What can hang from each mark
Q_414: Q_185 Q_204
Q_506: Q_204 Q_626
Q_185: Q_414 Q_681
Q_681: Q_626
Q_626: Q_414 Q_681
Q_204: Q_414 Q_506 Q_681

Each row was made from one small tree. The marks that hang from a mark follow it in brackets, in the order of their numbers. Every link used is in the known rows. Write each row's tree.
Known rows
Q_185(Q_414): [-0.28  2.21 -1.88 -2.34  1.01  1.09  2.11  1.47 -1.84  0.14 -1.73 -0.97
  0.30 -0.46  1.17 -3.00 -1.49 -2.25  3.10]
Q_626(Q_414(Q_185) Q_681): [ 0.12  2.37 -1.14 -2.60  0.22  1.16  2.56  2.43 -0.46 -0.34 -1.90 -0.91
  0.23 -1.71  1.47 -4.24 -1.11 -1.91  2.51]
Q_185(Q_414(Q_204)): [-0.23  1.10 -2.13 -2.36  0.89  1.32  2.62  2.09 -0.55  0.17 -1.87 -0.90
  0.03  0.35  1.69 -4.17 -0.95 -1.61  2.48]
Q_626(Q_414): [ 1.01  1.75 -1.14 -1.33  0.89  0.14  2.17  2.34  2.05  0.09 -2.15 -1.21
  1.71 -1.19  1.27 -1.53 -1.10 -0.87  1.60]
Q_414(Q_204(Q_506)): [-0.01  1.04 -1.39 -1.17  0.93  0.08  3.22  0.57 -0.17  0.34 -2.21 -1.49
 -0.30  0.52  2.42 -1.74 -1.21  1.57  2.22]
Q_185(Q_414 Q_681(Q_626)): [-0.17  2.62 -2.25 -1.72  0.47  0.38  2.37  2.50 -1.90  0.23 -1.89 -1.78
  1.54 -1.20  1.55 -2.47 -1.84 -3.87  4.20]
Q_626(Q_414(Q_185 Q_204(Q_506))): [ 0.69  1.13 -1.16 -1.89  1.50  1.22  3.26  2.80 -1.28 -0.76 -1.92 -1.62
  2.65 -0.09  2.25 -3.66 -0.95  2.25  2.12]
Q_414(Q_185(Q_681(Q_626)) Q_204): [-0.37  1.73 -2.09 -1.54  0.45  0.71  3.95  3.32  0.20 -0.86 -2.18 -1.67
  1.90 -0.90  2.50 -4.05 -1.19 -0.63  2.67]
Q_506(Q_204(Q_681(Q_626(Q_414(Q_185))))): [ 1.57  2.28 -2.81 -1.32  1.16 -0.39  2.63  5.03 -0.85 -0.25 -1.65 -1.89
  2.81 -1.54  1.52 -4.02 -1.36  2.28  1.59]
Q_185(Q_681(Q_626(Q_414))): [ 1.07  2.19 -1.54 -0.74  0.37 -0.52  2.47  3.32  2.02  0.19 -2.36 -2.02
  2.94 -1.96  1.62 -0.98 -1.42 -2.28  2.75]
Q_185(Q_414(Q_204) Q_681(Q_626)): [-0.08  1.53 -2.52 -1.83  0.37  0.59  2.93  3.12 -0.55  0.32 -2.05 -1.73
  1.32 -0.43  2.09 -3.60 -1.25 -3.09  3.53]
Q_506(Q_626(Q_414(Q_204) Q_681)): [-0.11  1.37 -0.94 -2.60 -0.51  0.09  2.70  1.67  3.41  1.48 -2.62 -0.63
 -0.44 -0.85  1.36 -2.82 -0.77 -3.65  0.50]
Q_626(Q_414(Q_204)): [ 1.10  0.68 -1.40 -1.39  0.76  0.37  2.65  2.99  3.09  0.17 -2.34 -1.11
  1.51 -0.37  1.75 -2.75 -0.53 -0.09  1.03]
Q_414(Q_185 Q_204(Q_506 Q_681(Q_626))): [ 0.23  1.90 -2.75 -0.42  1.42  0.35  4.04  2.46 -1.07 -0.54 -1.40 -1.97
  0.63 -0.57  2.00 -3.59 -1.83  3.97  2.49]
Q_681(Q_626(Q_414(Q_185))): [ 0.64  2.54 -2.18 -2.09  1.30  0.41  3.02  3.67  0.16 -1.17 -2.04 -1.66
  3.30 -1.81  1.01 -3.34 -1.16 -0.66  2.48]
Q_681(Q_626(Q_414(Q_185 Q_204(Q_506)))): [ 0.74  1.52 -2.18 -1.97  1.49  0.31  3.58  3.36 -1.07 -1.01 -2.05 -2.17
  3.16 -0.50  1.93 -3.60 -1.01  1.71  2.62]
Q_185(Q_681): [-0.13  1.96 -0.81 -0.74  0.16  0.28  2.55  1.31  0.83  0.34 -2.19 -1.31
  0.46 -1.10  2.23 -1.16 -1.66 -1.61  2.55]
Q_506(Q_204(Q_414 Q_681) Q_626): [-0.55  2.44 -1.58 -1.80  1.06 -0.48  2.78  1.78  1.58  1.03 -1.98 -1.43
  0.84 -0.61  1.79 -4.78 -1.66 -1.91 -0.45]
Q_414(Q_185): [-0.55  2.35 -1.51 -2.09  1.09  1.19  3.20  1.74 -0.83 -1.08 -1.88 -1.00
  0.85 -0.93  1.64 -3.38 -1.44 -0.14  2.28]

Which tree is each row?
[ 0.20  2.06 -1.95 -1.21  1.26 -0.29  2.63  2.50  1.25  0.40 -1.65 -1.71
  0.25 -0.50  2.33 -5.61 -1.35 -0.17  0.56]  Q_506(Q_204(Q_414 Q_681))
[ 0.57  1.09 -1.71  0.39  1.08  0.02  3.21  1.01  0.61  0.79 -1.53 -1.50
 -0.96  0.01  2.24 -1.73 -1.73  3.57  1.68]  Q_414(Q_204(Q_506 Q_681))
[ 0.14  1.31 -2.05 -0.51  1.11  1.38  3.68  2.84  0.96 -0.60 -1.35 -0.87
 -0.02 -0.53  1.91 -4.58 -1.45  2.92  1.08]  Q_414(Q_185 Q_204(Q_681))
[-0.17  1.37 -0.45 -2.05  0.48  1.45  3.38  3.49  1.11 -0.18 -2.39 -1.10
  3.64 -0.99  1.99 -3.54 -1.12 -2.48  0.74]  Q_506(Q_626(Q_414(Q_185(Q_681) Q_204)))
[-1.86  3.13 -0.09 -2.44  1.37  1.39  3.77  0.73 -2.50 -0.63 -2.00 -2.01
  3.08 -0.95  2.49 -4.54 -2.17 -3.60  2.05]  Q_204(Q_414(Q_185(Q_681)) Q_506(Q_626))
[ 0.56  2.06 -0.60 -1.42  0.81  1.36  2.71  3.51 -0.36 -0.84 -1.95 -1.46
  3.38 -1.68  2.04 -3.05 -1.43 -1.24  2.50]  Q_626(Q_414(Q_185(Q_681)))
[ 0.71  1.51 -2.72  0.33  1.07 -0.71  3.56  1.68  0.89  0.70 -1.61 -2.03
 -0.35 -0.42  1.94 -1.58 -1.79  3.26  2.25]  Q_414(Q_204(Q_506 Q_681(Q_626)))
[-0.47  3.09 -2.72 -1.18  1.84  0.77  3.90  3.01  1.11 -1.40 -1.21 -1.93
  1.85 -1.75  1.38 -6.59 -1.82 -0.67  1.75]  Q_204(Q_414(Q_185) Q_681(Q_626))
[-0.53  2.77 -1.42 -0.96  2.21  1.31  3.68  1.41 -1.65 -0.99 -0.96 -1.96
  1.18 -0.92  2.12 -5.74 -2.15  1.30  2.07]  Q_204(Q_414(Q_185) Q_506 Q_681)
[ 1.22  1.03 -1.76 -0.55  1.35  1.32  3.21  4.30  1.98 -0.61 -1.40 -1.03
  1.84 -0.98  1.68 -4.55 -1.16  2.46  0.77]  Q_626(Q_414(Q_185 Q_204(Q_681)))
[ 1.18  1.12 -1.77 -0.80  0.18 -0.39  2.96  3.99  3.24  0.23 -2.51 -1.89
  2.82 -1.08  2.12 -2.24 -0.89 -1.49  2.08]  Q_185(Q_681(Q_626(Q_414(Q_204))))
[ 0.47  1.58 -3.44 -0.93  1.03  0.40  2.97  3.23  0.34  0.51 -1.33 -1.39
 -0.01 -0.55  1.13 -4.08 -1.52 -0.14  2.46]  Q_185(Q_414(Q_204(Q_681(Q_626))))
[-1.30  3.16 -1.04 -1.52  1.98  1.25  3.77  0.73 -1.29 -0.43 -1.23 -1.76
  1.82 -1.09  1.60 -4.89 -2.36 -0.48  0.97]  Q_204(Q_414(Q_185) Q_506(Q_626) Q_681)
[-0.29  2.54 -1.04 -3.98 -0.17  0.23  2.31  2.67 -1.88  0.82 -2.55 -0.89
  0.85 -1.09  1.63 -4.30 -0.99 -2.73  1.04]  Q_506(Q_204 Q_626(Q_414(Q_185) Q_681))
[ 0.35  1.06 -1.03 -2.01  0.55  0.13  2.84  2.29  3.61  0.69 -2.62 -0.88
  2.14 -0.47  1.26 -1.99 -0.78 -2.05 -0.02]  Q_506(Q_626(Q_414(Q_204)))
[-1.59  2.75 -0.68 -3.47  0.80  0.75  3.19  2.53 -1.63 -0.32 -2.44 -1.65
  3.12 -0.62  2.76 -6.45 -1.44 -4.23  0.76]  Q_506(Q_204(Q_414(Q_185(Q_681))) Q_626)
[-0.79  2.31 -1.68 -3.54  1.45  0.82  3.16  2.80 -1.73 -1.13 -2.10 -1.64
  1.86 -0.14  2.62 -7.48 -0.87 -1.29  1.32]  Q_506(Q_204(Q_414(Q_185)))
[ 1.33  1.14 -1.51 -0.28  1.70  1.19  3.33  3.29 -0.68 -0.38 -1.26 -1.59
  1.93 -0.57  2.04 -3.71 -1.48  4.11  1.59]  Q_626(Q_414(Q_185 Q_204(Q_506 Q_681)))
[ 0.43  1.48 -1.37 -1.19  1.18  1.29  3.39  3.57  2.26  0.00 -1.65 -0.79
  2.43 -1.09  1.13 -3.89 -1.40  0.73 -0.30]  Q_506(Q_626(Q_414(Q_185 Q_204(Q_681))))
[ 0.52  1.85 -1.05 -2.72  0.49 -0.82  1.91  2.51  0.66  1.23 -2.78 -1.18
  2.35 -0.58  1.41 -1.50 -0.99 -1.73  0.25]  Q_506(Q_204 Q_626(Q_414))
